Each row was made from one path, in order. Every step used is in the known rows, and no mark comes twice. Write each row's path.
Known rows:
bufu/sesunel: [  5  -6  -1  12  18 -18   1   1   3   0   9  -8   2  10  -1  -8   3  -2
  -1  -2   5  -3   1 -13   0   2  -8   4   1   0   2 -14   0  -8  -6  -3
   0  -5  -9]
bezo/fefop/sesunel/bufu: [ -9   0   0 -18  16  -2  11  -3  -1  -5 -15  -4 -10  11  23 -16   5  23
  -9 -29  -1   0  11  -1  11  -4   9   6  12  -6   4  -2  -6  -4   9   2
 -12  11   3]
nepa/sesunel/bufu/bezo: [ 12  -9   6  12   0  -6  -1  -2  -7   9   6   1  -8  31  -7  -9  15   4
  -3 -18 -11  -1   3 -11   6  -2  -5  10  -1  13   7  -7   8 -12  13 -10
   1 -10   2]
nikod/pelu: [  1 -11  -2  -2  -2   2  -4   9  14 -24   5  -4  -3  13   5  -4  -3  -6
  -7  -6   4  -6 -12   6   2  -5  -2   7  -1   7   2  -6  -1  -4   1  -8
   4  -6   0]
ziniz/sesunel: [ -6  -2   1 -10   9 -10 -16  12  16  -1  -7  -7 -12  12  -3  10   1  -4
  19  -7   8   6  -2  -4   1  -1   4   4   2   1   0   7   2   5   1   9
  -1  -6  -5]
bufu/bezo/fefop/sesunel/rosor: [  0 -14   0 -17   9  11   0  10   0  -9  -5   9 -18  25  20 -25   2  31
  -6 -17  10  -2   6  -2  21  -3  -2  10  11   2  10 -11  -5 -32  11  -6
 -12  10   9]
nepa/sesunel/seted/nikod/pelu: [  2 -32   2 -22   1 -12 -10   9  43 -15  16 -21   5  39  18 -13  -3  -9
 -13 -14  -1  12   1  -5   9  -5  -5 -13  -6  17  10 -33  -7 -10  10   2
  -1 -14  -5]
sesunel/bezo/bufu: [ -2  -8  -5 -13  -7  13  -4   1 -13   9  -3 -21   7   3  -8   4  31  -3
  -3 -11 -16  -2   4   6   6  -2 -14   7   6   3   7  -4   1 -17  -1  -5
  -7  -7   5]
seted/sesunel/bezo: [-10  -4   1 -19  -1  15   7   0 -18   7 -24 -17 -17   6   5 -21   7   6
   1   2  -6   0   7  -4   6   4  -5   0  12  11   9  -8   0 -10  -2  -2
  -4   2  -2]
bezo/sesunel: [ -1   1  -5 -17   4  -3 -10   1   6  -2   3 -11  10  24   0   8   0  10
   5  -5  -4   3  -1   7   5  -2   3   0   2   6  -2  -2  -2  -9   0   2
  -2 -13 -12]
bezo/bufu/sesunel/rosor: [  6 -10  -4   5  14  -9  -8   4   1   5  15 -26   0  23  -6  -9  24  23
  -1 -37  14  -3   5  -5  16  -2 -23   8   2   3  10 -19   5 -23   7 -21
  -3 -11   2]
rosor/sesunel/bufu/bezo/fefop: [  9  -1  -4  -1  23   8   9  -8   0  -9  18   8 -39   4  16 -17  14  36
   6 -19 -10  -7  -1   2   8  -1  -6  15  12  -4   8   6  -9 -19  10  -6
  -2 -17   5]
pelu/nikod/seted/sesunel/rosor/litosi: [-11  -8  17 -10  -1   4   8   8  39   0 -11  -9 -37  10   9 -40 -23   8
  -4 -33  30   4  12   0  -8   2 -11  -8  -2  13  23 -21 -11   5  -5  14
   1   3  -4]
bezo/sesunel/seted/nikod: [ -5 -19  -4 -40   3   9  -6  -1  34   5  16 -28  12  34  14   7   3  10
   1 -16 -11  16  10   4   9  -1  -1 -18  -2  14   5 -18 -17 -10   5  15
  -7 -10  -9]
bufu/bezo/sesunel/seted/nikod: [  1 -26  -6 -37  -1  24  -9  -2  33   8  23 -20   6  44  10   4  13  10
   1 -11 -20  14   6   4   9   1 -10 -10  -4  23   7 -20 -18 -25   7  12
  -7 -10  -6]
bufu/bezo: [  7  -7   0   3  -3  15  -3   0  -1   3   8   8  -6   9  -5  -3  12  -2
  -1   5  -8  -1  -3   0   1   1  -8   7  -1   7   1  -1  -3 -14   2  -2
   0   0   2]
rosor/litosi: [  0   9  12   1   1  -7   6  -2  -5  -7   4   8 -15  -1  -9  -3   4 -15
  -5  -8   8  -1   2  -5  -6   4  -8   5  -2 -11  11   2  -8   3 -13   0
  -3  -4  -4]
seted/nikod/pelu: [  0 -23  -1 -21   2  10  -7   4  21 -23  19 -19   1  17  10  -8   8  -1
 -14  -8 -10  11  -4   5  13  -4  -5 -15 -10   8   4 -23   0  -9   1 -12
   1  -3  -1]
ziniz/sesunel/seted: [-10 -11   2 -14   3  -6 -10  15  36   3  -7  -8 -15  17   7  14  -8 -10
  24 -14  15   3   3  -5  -5  -1   3   9   8   7   6   7 -13   6   6  24
  -2  -6   1]
ziniz/sesunel/bufu/bezo: [  1 -11   5  -1   4  11  -7   7   8   7   2  -4 -26  25  -7   9  19   4
  18 -27  -4   1   1  -6   5   0  -4  16   4  13   6  11   2  -4  11   0
   0  -4   4]
bezo/fefop: [  4   3  -6  -6  10   2  -6  -2   5 -11   4   1  -3  -7  22  -3  -6  10
  -6  -1  -4   3  -2   9   9  -5   7   0   7  -1  -3  -1  -3  -9   2   3
  -6 -10   2]
bufu/bezo/fefop/sesunel/seted: [ -6 -16  -4 -25   8  12  -1   7  26  -3  -8   5  -9  20  26 -18  -1   9
  -5  -5   2  -1   4  -3   3   0  -2  14  14   6   7  -8 -27 -23   8  21
 -12   9   2]
fefop/sesunel/seted/nikod/pelu: [-15 -33   1 -44   3   5   2  14  43 -18   0 -21   1  35  20 -22   3   0
 -13 -19   3   9   6  -6   7   0  -6 -10  -1   7  10 -28 -21  -9   3   8
  -8  17  -2]
bezo/fefop/sesunel/seted: [-13  -8  -3 -28  11  -3   4   8  28  -6 -17  -1  -5  11  32 -14 -12  10
  -5 -11   9   1   9  -2   3  -3   7   5  15  -3   6  -8 -24  -9   5  23
 -13   9   2]
pelu/nikod/seted/sesunel: [-12  -8   2 -18   0   7  -8   5  50   9 -18 -20 -10  -2  15 -33 -20   6
  -2  -7   8   9   3   6 -15   3  -1 -16  -3  22   3 -21 -11   8  -6  25
   4   5 -12]
fefop/sesunel: [-11  -4   4 -20   6  -9   2   5   1   1 -20   1   1  14  -1 -17   4   6
  -2  -4   7   1   6  -8   0   4   1   0   3  -9   1  -7  -6  -2  -4   5
  -7  20  -6]
nikod/seted/sesunel/fefop: [ -8  -6   2 -18  19  11  -1  -2   0  -4 -15 -17 -21  10  20 -14 -17  17
  -6  -9  24   0  -1   5 -17  -2  -3   6  12  24   9  -2  -8  -7  10  28
   1  10  -5]
nepa/sesunel: [  5  -2   4   3   2 -25 -10   2   0   2  -3  -1   6  16  -4  -8  -3  -2
  -2   3   1   4   1  -7   2  -1   2  -3  -2   3   0 -10  10  -4   3  -2
   1 -11  -8]
fefop/bezo/bufu/sesunel: [ -9  -5  -5  -9  11   0  -5   4   7   3  -2 -29   5  22 -12 -12  38  -8
  -9 -20  -9  -1   9  -7   3   6 -18   2   2   4   2 -10  10 -23   3  -8
 -11 -15  -4]
bezo/fefop/sesunel: [ -8   0  -3 -25  15  -6  -3   3   6 -11 -16   1  -2   5  21 -19  -3  16
  -8  -3   3   4   4   1   9  -1   8   0  10  -9  -1  -8  -9 -12  -1   8
 -12   8  -4]
fefop/sesunel/seted: [-16 -11   3 -23   1  -5   9  10  21   5 -20  -2  -2  18   9 -12  -5   0
   1 -10  15  -3  10 -10  -5   3   1   5   8  -2   7  -6 -21   1   2  20
  -8  20   0]
sesunel/rosor: [  0  -7   2   5  -2   2   9   7  -5   0   3   2 -10  11   4  -4  -5  18
   1 -18  16  -3   6  -1  12  -3  -3   2   3   3  10  -2   6  -6  12 -11
  -1   3  12]
rosor/sesunel/fefop/bezo/bufu: [-14  -1  -3 -20  24   6   5  -1  -9 -20  -9 -15 -23  16  -2  -8  33  22
   2 -14   9  -6   6  -1 -16   3 -19   6  17 -10   9   9   0 -25  14   1
  -7 -16   5]
fefop/sesunel/nepa: [-13   4   5 -23   2  -5  17   3 -14   9 -18  -4  -3  12  -6  -1   0  14
  -5   6   0  -5  13 -12   2  -7   4   4   7  -5   8  -3  -4   5   8  10
 -12  20   1]

Write each row's path:
[  1 -25  -7 -23  16  -2 -13  -4  34  11  26 -45  12  23   6  -6  32   6
  -7 -30  -8  13  12  -6   9   3 -24 -12  -5   8   8 -33 -15 -19   1   1
  -8 -11  -7]
bezo/bufu/sesunel/seted/nikod
[ -1 -27  -1 -11  17  -5   4  -1  30   8  22 -25   2  23  13  -9   5  -2
  -4 -12   0  10  13 -16   6   3 -12 -12  -3   9   9 -30 -13  -9   0   9
  -4  -2  -5]
bufu/sesunel/seted/nikod
[ -7 -14   1   3  -5   1  -1   8  50   6  -3  -4   5  -6  10 -12 -22  -9
  -2  -3   4   5   3   6 -20  -3   2 -11  -8  16   2 -13  -8  11  -7  30
   5   1  -6]
pelu/nikod/seted
[-11 -15   4 -12  -3  11   2  11  44   8 -17 -18 -23  10  18 -37 -27  24
   1 -25  24   5  10   4  -2  -1  -4 -13   0  26  12 -23  -4   3   6  15
   4   6   1]
pelu/nikod/seted/sesunel/rosor
[ -5   7  16 -12   4   4   9   0 -11  -5 -11  -5 -42  15  -1 -27   0  19
  -3 -29  26   0   8  -8  11   4 -14   3   5  -4  22  -8  -4  -5   1 -17
  -4   1   2]
seted/sesunel/rosor/litosi
[  2 -12   4   2  -3 -17   2   5 -17   8 -10  -1   5  18  -3  -8   1 -12
  -1   8  -8  -1   7 -11   5  -1   2   5   5   8   9 -10  12 -11   2   2
  -4 -10  -2]
nepa/sesunel/bezo
[  4  -3   6  10   4 -21   4  -3  -7   6  -3  -4  -4  21  -1  -6   5   6
  -4 -22  -3   0   5 -10   6  -4   2   3   0   6   5  -6  11   2  11  -8
   1  -9   1]
nepa/sesunel/bufu
[-12 -30  -4 -49  13   8  -5  12  48 -28   2 -20  -3  28  43 -24  -4  10
 -19 -20   0  11   5   5  17  -7   2  -9   6   7   8 -30 -24 -17   8  12
 -12   7   0]
bezo/fefop/sesunel/seted/nikod/pelu
[-20 -30  -3 -48  -5  25   0  14  49 -22   6 -31   5  55  19  -2   5  -9
 -12 -21 -16  11   8   8  11  -2  -3 -14   1  25   8 -17  -6 -20  15  10
  -9 -17  -1]
fefop/bezo/sesunel/seted/nikod/pelu
[  7  -1  19   9   3 -27   4   5  -9  -4   3  10 -21  26  -8 -14  -5   1
  -4 -23  23   0  10 -15  11  -3  -8   5  -1  -6  22 -10   8  -7   3 -13
  -2 -14   0]
nepa/sesunel/rosor/litosi
[-17  -8   4  -4  10  16  16   3 -18 -17 -19  -1  -7  18   8   2   5  -3
  -8   2   9  -3   9  -5 -16  -2   1   3  15   7   7   9   9 -12  17   9
  -6   1  14]
sesunel/fefop/bezo
[  2 -11  -8  -3  13  -8  -8   1  28  10  11 -30   7  19  -1   0  20  -1
   0 -27   7  -4   4  -6  -2   1 -22  10   4   5   7 -17 -17 -17   3   6
  -5 -13  -5]
bezo/bufu/sesunel/seted
[-10 -33   1 -35   6   5 -16  19  58 -20  13 -26 -13  34  18   4   0 -10
   9 -23   4  14   0   0   9  -4  -2  -6  -2  16   7 -15 -14  -2   8  13
  -2  -8  -1]
ziniz/sesunel/seted/nikod/pelu
[-14 -17  -4 -30  -7  20 -12   5  38  17 -21 -41  -3   2   7 -30  11   3
  -5 -18  -7   8   8  13 -10   2 -15  -9   2  26   9 -24 -10  -9  -7  22
  -2  -4  -7]
pelu/nikod/seted/sesunel/bezo/bufu
[-16   2  -2 -23  -1  12   1   6   6  -3 -13 -12   5  33  -1   3   7  -2
   0  -6 -13   3   7   5   4   2   5  -3   4  10  -1   5   9 -14   8   5
  -9 -15  -5]
fefop/bezo/sesunel
[ -4 -20   1 -24  -2  12   3  -2  30   6  13 -17   1  10  16  -2   4   2
  -4 -10  -7  14  13  -4   4   3  -5 -16  -4   8   6 -16 -14  -1   5  11
  -4   3   4]
sesunel/seted/nikod
[-19  -8   0 -26  18  12 -16  11   1 -15 -20 -28 -12  30  -4  13  31   0
   7 -22  10   4   6   1 -11  -1  -9   7  15   8   5  13   8 -19  18  10
  -9 -14   7]
ziniz/sesunel/fefop/bezo/bufu
[ -9  -4  11   0   9  -3   9   8  -2  -4   6 -19 -20  33 -17 -17  35  -7
 -11 -45  14  -5  17 -13  11   6 -30   9   3  -3  22 -10   9 -25   3 -20
 -13 -17   4]
fefop/bezo/bufu/sesunel/rosor/litosi
[  5   4  -5  -4  14  -9  -1  -5  -8  13  15 -32   8  12 -15  10  26  12
  -7  -9  -8  -8   5  -7   5  -9 -20   7   2   3   7 -15   0 -10   5  -5
  -9 -14  -5]
bezo/bufu/sesunel/nepa
[  8 -11  -3  -8  -1  15  -6   8  -1   1  13  -3  -4  44  -2   2   5  26
   7 -19   3  -2   1   5  17  -5  -7  10   3  16  10  -6   2 -30  12 -10
  -3 -11   1]
bufu/bezo/sesunel/rosor
[-12 -12   3   8  28  -2  16   4 -16 -16 -10 -10  -7  28   7  -5   9  -5
  -8  -1  15  -7  11 -16 -16   0  -9   6  15   8   8  -5  11 -20  12   7
  -6  -5   5]
bufu/sesunel/fefop/bezo
[-10 -13   3  -9   3  -1  -5  16  -1   4 -12  -7 -14  13  -3  10   4 -13
  20   0  -1   1   5  -6   4  -1   1  11  10   5   8   8   5  -4  -2  13
  -5  -6   0]
ziniz/sesunel/bezo
[ -7   0  -1 -20   4   9  -8   1  20  10 -12 -17 -19   1  10 -23 -15   7
  -3 -13   7   3  -2   8  -1   3  -1   1   1  21   3  -5  -7   0   2  21
   0   6 -11]
nikod/seted/sesunel
[-14  -4  -3 -17   9  20   0   0 -14 -14 -14 -22   1  18   0   5  32   3
 -11 -15   3  -1   7   5 -13  -1 -13   3  14   7   6   6   7 -21  19   1
 -10  -8  13]
sesunel/fefop/bezo/bufu
[ -5  -1   3 -14   3   8   3   3  -7   1 -15 -15 -26  15   8 -24  -5  34
   1 -22  18   1   7  -2  18   1  -7  -3   7   8  11 -10   3  -7  12 -17
  -2   6   6]
seted/sesunel/rosor
[ -4 -30  -1 -25  -3  14   0   8  42 -18  19 -21  -1  24  22  -5  -1  -4
 -11 -16  -3   8   1   3   6  -4  -7 -10  -5  15   9 -23 -16  -6   7   3
  -1  -2   3]
sesunel/seted/nikod/pelu
[ -3  -2  -4 -14  19   2  -5  -2 -13 -16  -2 -11   8  31   9  17  -3  19
   3  -3  13  -1  -2   6 -13  -8   2   6  14   8   4   1  -4 -16   9  11
   0 -10  -5]
bezo/sesunel/fefop
[  9  -4  -3   6   7  22   3  -7  -2  -3  13   3 -16   8  19  -4  12  17
  -8 -21 -16  -2  -1   6  11  -5   0  14   8  11   4   3  -3 -17  14  -6
  -4  -9  11]
sesunel/bufu/bezo/fefop
[-13  -8   4 -10   1  12   7  -1  42  14 -18 -25 -19   5  17 -31 -13  15
  -3 -32   4   5  10   5 -12   1  -1 -10  -1  25   7 -17  -9  14   4  20
   5   7  -3]
pelu/nikod/seted/sesunel/bufu
[  0   0  15   6  -2  -3  13   4 -10  -8   8  10 -26  12  -5  -5  -2   3
  -2 -25  22  -4   9  -7   7   0 -10   8   1  -9  21   0  -1  -3   0 -11
  -2  -1   7]
sesunel/rosor/litosi
[ -6  -4   5  -3   7  -4  -2   7   8   4  -6 -11 -20  18  -1  11   9   4
  18 -32   4   2   5  -6   5  -2   4   9   5   5   5  12   5  11  10   4
   0  -4   4]
ziniz/sesunel/bufu
[-21 -20  -3 -47  -3  21   5   4  36   3   0 -28   7  44  15   0  10  -2
  -5 -16 -19  18  19   3   9   4   1 -20   0  18   6 -12  -4 -16  14  18
 -13 -12   0]
fefop/bezo/sesunel/seted/nikod
[  0 -35  -3 -13  16  -3   1   8  45 -16  28 -28   2  35  19 -13   1  -8
 -10 -18   2   4   2 -10   7  -2 -15  -6  -6  15  10 -37 -15 -14   0   1
   0  -7  -6]
bufu/sesunel/seted/nikod/pelu
[-14  -2   3 -22  -3  11   7   2  35  16 -18 -23 -15  -3  10 -18 -25  15
  -5   4  -1   2   9   3 -14  -8   1 -13  -1  25   9 -18  -9  14   5  31
   0   3  -6]
pelu/nikod/seted/sesunel/nepa
[  6  -8   6   9   0 -23  -2   8  -4   2   0   2  -5  26   1 -12  -9  14
   0 -15  17   0   6  -9  16  -5   0  -1   1   4  11 -12  16 -10  15 -13
  -1  -9   4]
nepa/sesunel/rosor
[  1 -23   4 -20   1 -14  -8  -1  29   8  10 -17   7  27  14 -10   0  -2
  -5  -7  -5  18  12 -11   8   1  -2 -20  -6  10   8 -27  -6  -6   9   8
  -4  -9  -3]
nepa/sesunel/seted/nikod
[-15 -13   3 -19   1   0  14  10 -16   7 -25  -2   1  15   0 -15   8  -3
  -1   3  -3  -3  11 -11   2   3  -1   7  10  -3   7  -7  -2 -10  -5   8
 -11  20  -1]
fefop/sesunel/bezo
[-14 -25  -4 -30   9  12  -2   1  36  10  12 -45   7  33   4 -12  40  -7
 -14 -30 -16  13  20  -9   8   7 -23 -16  -3  11   9 -27  -4 -24   8   3
 -16 -13  -1]
fefop/bezo/bufu/sesunel/seted/nikod
[ -5  -7  -6 -21   0   2  -4   5  26   4   0 -13   8  30   9  13  -9   6
   8 -12   2  -1   3   6  -3  -2   2   6   6  12   5  -1 -16  -7   6  18
  -4 -12  -5]
bezo/sesunel/seted
[ -8  -7   2 -14  11  -5 -10   1 -14 -12 -17 -22   6  34  -2  -4  28   0
 -13 -13   4   1   7  -3 -10  -2 -11   1  10   9   6  -3  15 -26  21  -2
  -8 -19   5]
nepa/sesunel/fefop/bezo/bufu
[ -5  -8   2 -16   2  12   0   8  14  10  -9 -15 -29  13  13 -26 -21  24
  -1 -30  22   0   5   5  13   0  -4   3   3  24  13  -7   1  -5  13   9
  -1   9   1]
nikod/seted/sesunel/rosor
[  3 -10  -2  -9  -4 -13 -15   3 -12  11  -4 -22  13  19 -10  -5  28  -5
  -4  -9 -14   3   5  -2   8  -4 -11   4   4   8   7 -14   9 -22   2  -7
  -7 -19  -3]
nepa/sesunel/bezo/bufu
[-13 -13  -5 -12   8   5   1   7  30   8  -2 -30   2  27  -1  -7  29 -13
  -6 -27  -3  -4  12  -8  -3   5 -20   5   6  10   8 -10  -5 -20  10   8
 -12 -15   2]
fefop/bezo/bufu/sesunel/seted
[-19   8  -1 -28  -4  14  15   4  -7   5 -11 -15   3  32  -7  18   4   6
  -4   4 -21  -5  13   3   6  -8   7   0   7  13   5   8  11  -7  18  13
 -14 -15   2]
fefop/bezo/sesunel/nepa
[ -9  -9  -6 -34  -2  22 -12   2   7  19 -14 -39 -10   6   3 -20  16   5
  -5 -23  -9   1   3  13   6   2 -16   8   7  23  10  -8  -5 -17   0  17
  -8  -1  -6]
nikod/seted/sesunel/bezo/bufu
[  2 -10   0  14  33 -14   7  -2 -17 -13   6  -8  -2  20   8   1   0   8
  -3   1  23  -8   1 -15 -16  -4 -10  11  11   4   6 -11  -3 -14   3   4
   2  -2  -2]
bufu/sesunel/fefop
[ -5 -11   6  -9   3  11  11   2  -7   8 -11   2 -13  28  -6 -17  23  12
  -3 -25  -5  -5   7 -11   4   3  -7  13   4   3   8  -2  -6 -10   7  -4
  -6  21   4]
fefop/sesunel/bufu/bezo
